What can hang from each mark
zatanav: fonop tene zotefum
febil: fonop zotefum
tene: lovif zatanav
fonop: febil lovif zatanav
zotefum: febil pife zatanav
lovif: fonop tene
pife: fonop

Each row was made from one small tree. The marks that hang from a mark follow it in brackets, in alphabetical order. Every link used is in the known rows. Write each row's tree.
(in the rows, 128 means zero)
Known rows
lovif{fonop{febil{zotefum{pife}}} tene{zatanav}}: [107 164 171 131 156 110 169 118 128 149 126 107 160 140 124 110 131  89
 153  43 117  93 144]
pife{fonop{lovif}}: [144 151  94 131 128  90 130 101  94 149 110 110 167 152 103 144 146 150
 166 171 113 105 129]
fonop{lovif zatanav}: [118 145 116 105 127  92 137  96  92 103  92  95 149 126 103 149 119 158
 152 151 142  91 138]
fonop{lovif}: [141 139  97 116 126  90 154 111 104 128 105  97 150 136 105 142 133 150
 171 133 116  98 135]
lovif{fonop tene{zatanav{zotefum}}}: [156 177 121 145 141  97 181 125 107 180 130  88 141 127 103 114 145 121
 159  23 101 117 164]
zatanav{fonop tene}: [151 147  94 154 141 102 142 120 135 151 131 115 130 125 116 119 119 149
 130  77  83 118 156]
zatanav{tene{lovif} zotefum}: [163 147  68 144  98 108 124 151 120 153 131 117 135 134 132 110 128 144
 116  78  66 132 137]
pife{fonop{febil{zotefum} lovif}}: [121 133 116 142 143  92 152 113  78 111  95 118 175 158 107 122 137 144
 141 171 112  98 116]
zotefum{febil zatanav{tene{lovif}}}: [143 151 135 128  98 136 103 144 122 101 131 120 159 166 119  91 108 123
 171 105  83 112 125]
pife{fonop{febil{zotefum{zatanav}} lovif{tene}}}: [117 171 146 131 164  85 146 102  80  76  90 108 168 167  98 106 111 142
 169 187 123  86 130]
zatanav{fonop{lovif{tene}}}: [153 190 105 118 166  58 153  93 126 136 119 101 112 134  98 147 140 145
 168 107  98  94 154]
fonop{febil zatanav{tene zotefum{pife}}}: [108 126  84 140 115 143 126 150 107  81 110 111 125 105 147 106  97 108
  70  95 139 102 136]
tene{lovif zatanav{fonop}}: [167 151 137 127 130  97 136 134 143 165 146 111 133 173  95 150 168 137
 144  60  77 131 135]
pife{fonop}: [122 154  99 138 126  96 116 103  93 180 110 114 174 156  95 129 161 150
 151 139 100 122 131]
lovif{fonop tene{zatanav{zotefum{febil pife}}}}: [146 186 122 136 136 137 161 140 127 168 157 114 138 157 138  99 148  83
 166   4 102 109 140]
zotefum{pife}: [114 143  97 112 121 117 120 123 128 162 125 119 150 146 128 130 136 122
 147 108 107 116 130]
fonop{febil zatanav}: [ 88 124 125 115 127 107 135 115  80 102  83  93 146 111  81 132 143 126
 116 116 141  96 135]
zotefum{pife{fonop} zatanav{tene}}: [120 153 108 152 122 130  94 127 130 131 128 123 167 162 143 105  89 121
 149 162 119 111 137]
zotefum{febil{fonop{lovif}} pife zatanav}: [139 139 139 116 134 152 121 155 105  67 129 150 165 195 152  98 108 104
 186 152 127  92 108]
fonop{febil{zotefum} lovif zatanav{tene}}: [109 125 134 142 135 111 155 111  92  52  91 105 154 110 126 110  81 148
 117 142 140  77 141]
tene{lovif{fonop} zatanav{zotefum{febil pife}}}: [161 151 125 127  97 147 140 166 131 175 172 130 147 177 158 119 160  84
 153  22  80 129 112]
pife{fonop{febil}}: [114 135 107 141 129 104 125 117  81 143  94 106 162 141  78 124 168 123
 130 136 114 111 122]
febil{zotefum{pife}}: [105 140 113 117 134 121 136 119 123 161 129 134 173 172 144 109 126 139
 150 116  92 125 127]
zotefum{febil{fonop{zatanav{tene}}}}: [123 149 144 153 124 153 118 125  88 101 113 140 169 147 126  79 111 127
 135  92 111  96 136]

Which tree is each row?
[146 144 100 162 126 132 128 142  82 103 112 133 152 126 139  92 104 148
 100  97 112 117 148] | febil{fonop{zatanav{tene zotefum}}}
[102 136 121 144 140 105 135 112  77 140  98 125 183 161  98 105 152 140
 128 142  98 117 118] | pife{fonop{febil{zotefum}}}
[139 155  88 136  97 116 108 134 107 130 125 116 137 125 131 120 121 151
 101  91  91 125 139] | fonop{zatanav{tene{lovif} zotefum}}
[116 140  84 166 120 124 120 127  72 100  97 108 145 111 111 106 118 131
  75 124 125 108 136] | pife{fonop{febil zatanav{tene zotefum}}}
[162 141 122 146 142 121 153 136 123  66 136 113 132 160 130 104  85 138
 167 119 105  93 139] | zotefum{febil zatanav{fonop{lovif} tene}}
[ 87 127 132 102 138 117 141 115  99  69 100 122 156 140 141 131 103 126
 121 153 146  83 116] | fonop{febil{zotefum{pife}} lovif zatanav}
[142 136 148 160 127 151 128 154  95  83 121 137 173 171 126  58  93 120
 169 109 103 104 134] | zotefum{febil{fonop} zatanav{tene}}
[140 141 122 125 147 119 140 129 108 116 126 165 177 185 170 114 113 136
 156 146 103 104 115] | febil{fonop{lovif} zotefum{pife}}
[ 98 151 152 125 146 132 111 118  96 127 120 162 184 176 156 106 114 138
 124 133 113 117 124] | febil{fonop{zatanav} zotefum{pife}}
[167 175 144 135 157  98 160 118 112 107 115 109 150 163  97 117 134 128
 182  97 126  83 147] | febil{fonop{lovif{tene{zatanav}}}}
[145 162  74 165 120 114 129 114  82 107 110 110 148 128 139 126  99 159
 115 155 123 104 144] | pife{fonop{lovif zatanav{tene zotefum}}}
[149 155 160 137 100 123 121 144 126 136 140 115 167 139 135 101 116 114
 182  79  83 110 133] | zotefum{febil zatanav{tene{lovif{fonop}}}}
[152 159 122 143  97  89 128 122 136 188 133 113 157 105 130 133 131 127
 157  68  75 115 147] | zatanav{tene{lovif{fonop}}}
[168 136  98 128 104 115 142 155 115 150 137 106 145 167 107 126 160 137
 129  62  82 139 130] | tene{lovif zatanav{zotefum}}
[113 164 112 158 121 118 105  91  96 146 107 109 171 124 110 119 114 149
 126 144 123 108 147] | pife{fonop{zatanav{tene}}}
[119 169 112 142 119 146 102 102 114 105 129 128 156 154 158 119 105 116
 147 154 134  80 118] | zotefum{febil pife{fonop{lovif zatanav{tene}}}}
[115 143 123 111 101 113 116 151 103 137 124 120 133 107 149 147 154  91
  94  80 115 117 119] | tene{lovif{fonop{febil zatanav{zotefum{pife}}}}}
[131 176 126 131 149 108 138 109 126 107 114  97 139 155 105 135 141  88
 153 127 144  72 131] | zotefum{pife{fonop{febil lovif{tene{zatanav}}}}}
[130 132  97 136 130  95 138 114  83 113  92 101 154 134  92 139 156 129
 147 167 129  87 121] | pife{fonop{febil lovif}}
[152 152 141 142 138 102 123 135 141 123 144 136 153 175 136 108  99 158
 141 114  62 132 143] | febil{zotefum{zatanav{fonop tene{lovif}}}}
[ 96 144 118 160 122 119 112 106  84 105  90 100 159 110  96 115 121 127
 103 139 139  93 141] | pife{fonop{febil zatanav{tene}}}
[153 126  64 122 143 106 155 161 118  92 128 122  96 139 143 144 134 112
 100 104 107 104 120] | zatanav{fonop{febil lovif} zotefum{pife}}
[111 120 116 110 139 113 151 130 113  93 110 128 155 152 145 125 117 123
 139 140 122  93 114] | fonop{febil{zotefum{pife}} lovif}
[102 127 144 143 144 113 132 125  70 104  96 120 190 179  94  97 124 139
 141 171 118 118 121] | pife{fonop{febil{zotefum{zatanav}}}}
[127 171 128 113  97 134 104 144 110 168 153 138 146 142 162 131 154 100
 129  63  88 128 113] | tene{lovif{fonop{zatanav{zotefum{febil pife}}}}}
[167 140 115 146 146  96 152 131 130  80 123 100 130 138 124 127  78 152
 161 141 112  98 155] | zotefum{zatanav{fonop{lovif} tene}}
[139 163  99 137  93 137 108 141 101 119 137 127 141 141 136  98 128 136
 114  76  84 123 126] | fonop{zatanav{tene{lovif} zotefum{febil}}}
[125 148  89 149 115 147 132 130  84 104 125 116 142 133 128  83 108 139
 116  73 107 112 139] | fonop{zatanav{tene zotefum{febil}}}
[124 153 124 134 119 129 149 130  68 150 126 112 153 129 126 112 145 127
 138  59 107 120 133] | lovif{fonop{zatanav{zotefum{febil}}}}
[108 155 110 137 133 120 112 104 112 179 129 143 191 192 146 115 139 139
 141 150  89 129 120] | febil{zotefum{pife{fonop}}}
